Each row comes from the steps of one path. Every step used is in the known rows, and no mark comes twice. Write the path behind each row, first mark first.
In the rows, 128 means zero.
Known rows:
V E S K C: [ 96 142 183 142 143  96 125 123 144  95 106 136 137 105 163 143 212 128
 117 129 111 137 117 126 144 117 146 136  89 167 103 138]
K S: [ 96 145 123 192 128  97 102  91 135 104 121 151 133 117 150 149 194 108
  92 102 128 155  99 144 147 118 138 140  66 153 103 151]
S C T: [ 52 150 101 155 139 106 128  55 126 106 122 136 165  93 152 135 195 128
 137 147 136 136 101  73 173 128 155 140 105 134 130 147]
G S: [ 97 148 125 186 126 116 118  86 142  94 104 149 145 131 127 152 160 113
 123 122 156 161 125 123 171 119 148 126  80 162 113 146]
K C: [ 73 138 126 181 162 102 120 118 135 113  93 120 154 117 150 122 196 126
 114 100 138 125 113 107 144 101 147 140  69 164 133 162]
K S T C V: [ 89 133 127 181 109 126 113  73 107 130 144 162 171 118 136 167 214  70
 141 135 152 195  94  68 140 121 144 163  86 123 108 115]
C S: [ 72 155 104 163 120  89 125  82 137  76  96 160 111 114 168 142 167  99
 107 142 142 135  78 118 150 149 149 155  79 159 115 155]
C V: [ 47 144  80 193 142 101 138  95 152 114 102 145 126 113 146 155 161  89
 100 113 154 152  87  98 151 129 152 145  74 178 131 155]
Y B S C: [ 65 138 118 174 160 120 122 101 120  92 132 111 160 122 124  87 167 116
 126 104 152 183 112  94 168 129 134 103 107 148 132 135]
S K C: [108 141 137 167 163 108 125 110 130 118 110 134 164  94 161 121 200 123
 106 123 103 131 129 120 145  97 138 137  72 161 118 143]
V E: [ 52 143 112 160 131  76 141 117 152  93  85 137 110 107 148 150 148 100
 114 128 150 107 110 134 119 102 153 153 100 172 101 149]
T C K S B G: [103 158 147 124 134 109 118  76  86 103 151 146 150 113 150 157 193 100
  99 135 100 159 114  91 147 143 144 142  61 126  87 128]
K S G B Y: [124 173 136 151 165 122  94 103 102 119 110 136 121  98 116 143 152 165
  83 137 106 183  82 142 153 116 139 110  55 167  83 160]
G B S C: [ 75 143 139 152 152 135 141  86 111 100 128 127 160 118 112 103 167 133
 116 126 148 199 126  98 184 113 155 109  73 143 123 142]
V E S T C Y: [ 47 139 169 133 127  94 119  87 138 107 113 149 124 122 146 197 184  97
 142 147 141 162  70  78 126 131 163 172  96 160 116 109]
Y B S: [ 66 140 100 183 160  99 116 112 128  94 108 121 146 142 129 117 154  98
 103  79 149 167  97 124 151 136 131 105  93 166 121 146]
V E S T C K: [ 52 152 166 118 124  83 150  75 124  94 120 165 144 135 172 184 189  96
 163 186 135 137  95  74 146 136 156 176 102 129 102  82]
T S K: [112 151 127 158 126  98 107  71 116 101 112 173 140 113 174 157 175 120
 124 157 110 174 134 143 131 124 117 138  90 150  86 137]
B G S K C V E: [129 121 139 141 122 161 137 133  88  99 135 128 150  90  95 155 185  62
 135 161 113 153 147  86 146 115 176 120  91 174 106 176]
G S K C: [140 140 156 168 139 137 114 100 120 103 120 142 184 108 133 134 202 116
 128 141 116 155 148 119 168 105 137 125  72 153 115 143]
K S C: [ 95 141 139 181 126 122 110  87 129 105 146 138 147 102 139 117 205 127
 115 124 133 168 115 113 157 111 140 138  82 131 111 139]
T S G B: [110 172 137 136 135 102 107  80  99  87  76 167 142 114 153 157 147 172
 122 151 134 180 110 121 152 123 124 110  75 151  72 134]
Y B G S T: [112 144 119 162 163 136 113  93  73  72 118 124 184 107 100 140 144 111
 135 114 136 186 134 108 177 117 158  87 108 162  96 134]
Y B G S K: [131 155 126 157 168 134 119 104 101  71 122 129 165 106  99 136 132 108
 111 115 117 167 139 128 173 127 139  81 107 170  86 146]
T S: [ 75 148 115 174 118  91  97  80 121  97  99 160 128 130 165 152 175 121
 130 131 146 165 118 123 131 124 124 141  86 154 103 143]
T S K C: [124 139 149 156 130 112  99  96  99 113 115 157 165 110 174 133 214 128
 139 150 105 160 139 115 126 111 116 136  76 148 104 146]
C Y: [ 48 152  97 182 152  92 121  95 153 121  97 135 110 109 153 174 152 106
  82 116 117 137  68 114 143 118 142 152  56 190 138 162]

Which path is each row?
[104 156 113 141 111  94  99  41 101 108 116 178 167 104 182 179 200 109
 139 176 101 157 116 116 146 147 123 140 103 136  87 149] | C T S K
[ 44 158 157 124 133  96 158  86 138  79 131 143 115 118 164 149 186 126
 132 178 128 126  90  85 172 138 157 154  94 150 116 114] | V E S C K
[ 84 157 113 140 164 106 123  87 111  87 101 113 133  89 150 133 158 142
  71  88 114 170 135 135 149 127 169 109  81 172  94 142] | S B G
[ 90 157 121 174 132  93 123  83 121 108 132 162 132 120 165 163 199  89
  99 148 100 126  81 132 161 134 129 153  50 154 111 138] | C K S
[ 94 177 127 140 166  95 131  95 130  88  71 143 141 100 146 145 127 168
  97 119 134 153 100 129 173 110 149 112  71 166  90 133] | S G B
[ 81 134 107 168 161 112 117  92  90  95 112 126 179 123 141 120 170 100
 122 102 130 192 108 122 162 124 147 106 102 155 113 117] | Y B S T
[ 49 147 118 164 153 115 128  88 143 120 123 122 123  93 145 140 169 123
 105 139 120 151  79  84 153 110 149 153  67 172 153 150] | S C Y
[102 140 118 153 165 123 104  99  93 110 127 123 208 108 151 123 219  92
 123 119  95 144 103  92 170 149 127 100  99 147 122 160] | Y B S K C T
[ 70 144 151 144 117  99 139  92 164  99 125 161 120 120 147 181 177  79
 132 145 154 162  97  80 134 143 145 161 106 153 101 121] | T C V E S K
[ 96 166 121 145 133 110  88  75 103 116 103 130 125 112 170 142 167 159
  93 150 121 200 121 138 122 134 124 129  73 181  90 145] | T S B Y
[ 94 140 108 149 134 107 102  86 111 104 115 138 126 119 149 130 166 122
 116 114 111 197 114 128 147 140 171 116  82 137 115 150] | B S G
[101 149 116 166 164 108 120 104 122  93 123 133 160 119 144 113 157  95
  99 105 112 175 118 136 158 133 121 101 101 160 106 133] | Y B S K
[ 74 169 149 130 138 104 141 105 140  73  79 148 109 107 136 180 147 140
  99 128 151 165  68 101 178 142 164 113  81 186  83 133] | C V E S G B
[ 87 154 140 170 140 130 109  89 116 101 111 142 188 132 116 179 150  93
 147 146 160 167  88  60 163 120 116 135  93 161 119 110] | G S T C Y B
[ 90 136 146 171 117 117  95  78 107 134 137 157 155 112 141 182 208  84
 124 139 118 178  76  87 130 112 141 174  63 137 116 128] | K S T C Y
[ 95 145 140 173 123 139 124  76 135  90 126 137 158 115 119 121 173 131
 143 148 161 180 134  96 182 110 147 125  96 141 121 133] | G S C
[ 90 155 104 157 159 102  99 109 112  87 104 126 138 121 142 121 145 124
 112  88 124 179  95 122 156 146 139  92 101 149 105 138] | Y B S G
[ 76 142 124 165 153 110 135  97 125 101 101 139 151 133 118 130 159 115
  95 102 143 184 113 130 172 116 157 108  56 166 111 155] | G B S
[ 47 139  96 181 142 126 147  87 143 111 127 130 136  99 140 126 176 109
 121 132 158 167  99  67 166 120 155 146  88 163 142 140] | S C V
[116 159 141 164 122 106  98  78 130  86 108 140 148 100 167 141 204 136
  58  97 116 171 116 155 156 130 130 123  59 158  85 130] | K S B
[ 86 152 113 152 153 150 115  76  87  75 137 116 191 100  89 134 167 115
 152 134 142 156 116  51 201 143 157  82 130 140 114 157] | Y B G S C T
[ 76 167 109 152 169 102 111  87 132 120  98 110 124  96 160 126 149 157
  65 122 117 171 114 138 133 121 145 126  69 191 108 142] | S B Y
[ 73 137 146 142 147 129 128  83  98 133 121 143 172 130 116 165 170  90
 126 144 137 206  93  70 156 115 153 144  56 152 122 125] | G B S T C Y
[ 87 170 102 130 124 104  83  43  88 122 109 136 147 102 177 171 192 148
 109 165 108 178 103 107 136 160 128 129  84 165  93 157] | C T S B Y
[ 66 144 124 144 151 104 135  84  87 107 133 148 191 142 149 141 168  71
 158 155 132 161  97  64 158 138 129 138  98 121 122  91] | Y B S T C K
[ 55 143 102 158 151 122 112  74 105  99 136 118 185 117 132 114 192 103
 138 121 141 164  93  64 180 153 138 108 119 131 133 151] | Y B S C T
[ 98 138 133 178 176 150 102 143  96 100 111 101 156 117  86 149 165 103
 108  96 122 143  86  74 168 122 144  97  65 198 138 180] | K C Y B G S
[ 94 146 129 154 171 123  85 139 100 117 106 107 145 115 138 131 180 115
 106  99  99 162  60  85 155 142 137 102  63 176 143 163] | K C Y B S G
[116 132 125 152 140 143 117  73  75  93 127 140 166 104 103 149 167 107
 145 135 123 204 150 115 172 111 190 109  92 149 102 138] | B G S T
[ 50 152 132 158 143 107 114  41 140  96 129 137 157 112 156 149 219 145
 133 129 135 168  84  73 195 156 164 134 105 133 128 135] | E S C T
[ 94 156 134 170 188 108 117 128 136 115 100 116 165  94 152 142 175 114
  86 117  96 113  73 101 150 112 102 125  67 203 133 150] | S K C Y B
[ 97 164 110 137 122  94 113  79 119  71  94 160 105  96 174 145 156 127
 117 152 119 151  75 115 151 153 160 146  86 143 101 148] | C S G
[ 52 158 114 150 153 102 159  74 129 107 133 143 144 106 165 128 171 119
 128 173 118 125 103  80 172 117 139 158  77 142 133 122] | S C K
[ 88 168 115 133 102  98  89  37 101  91  95 153 167 110 193 175 208 140
 111 149 123 161 114 109 156 154 128 126  88 143  82 140] | C T S B
[ 87 143 126 162 127 107 122 109 123  91 100 142 132 114 162 127 206 102
 117 137 137 118  84  93 147 136 149 154  63 161 132 166] | K C S
[ 77 158 150 129 133  82 113  98 145  72  89 145  93 113 162 164 161 148
 112 118 129 155  90 132 144 138 167 127 104 156  89 131] | V E S G
[ 64 136 119 164 141 149 152  89 113 112 137 128 157 115 110 118 173 108
 116 133 158 209 107  67 191 126 161 110  67 158 134 151] | G B S C V
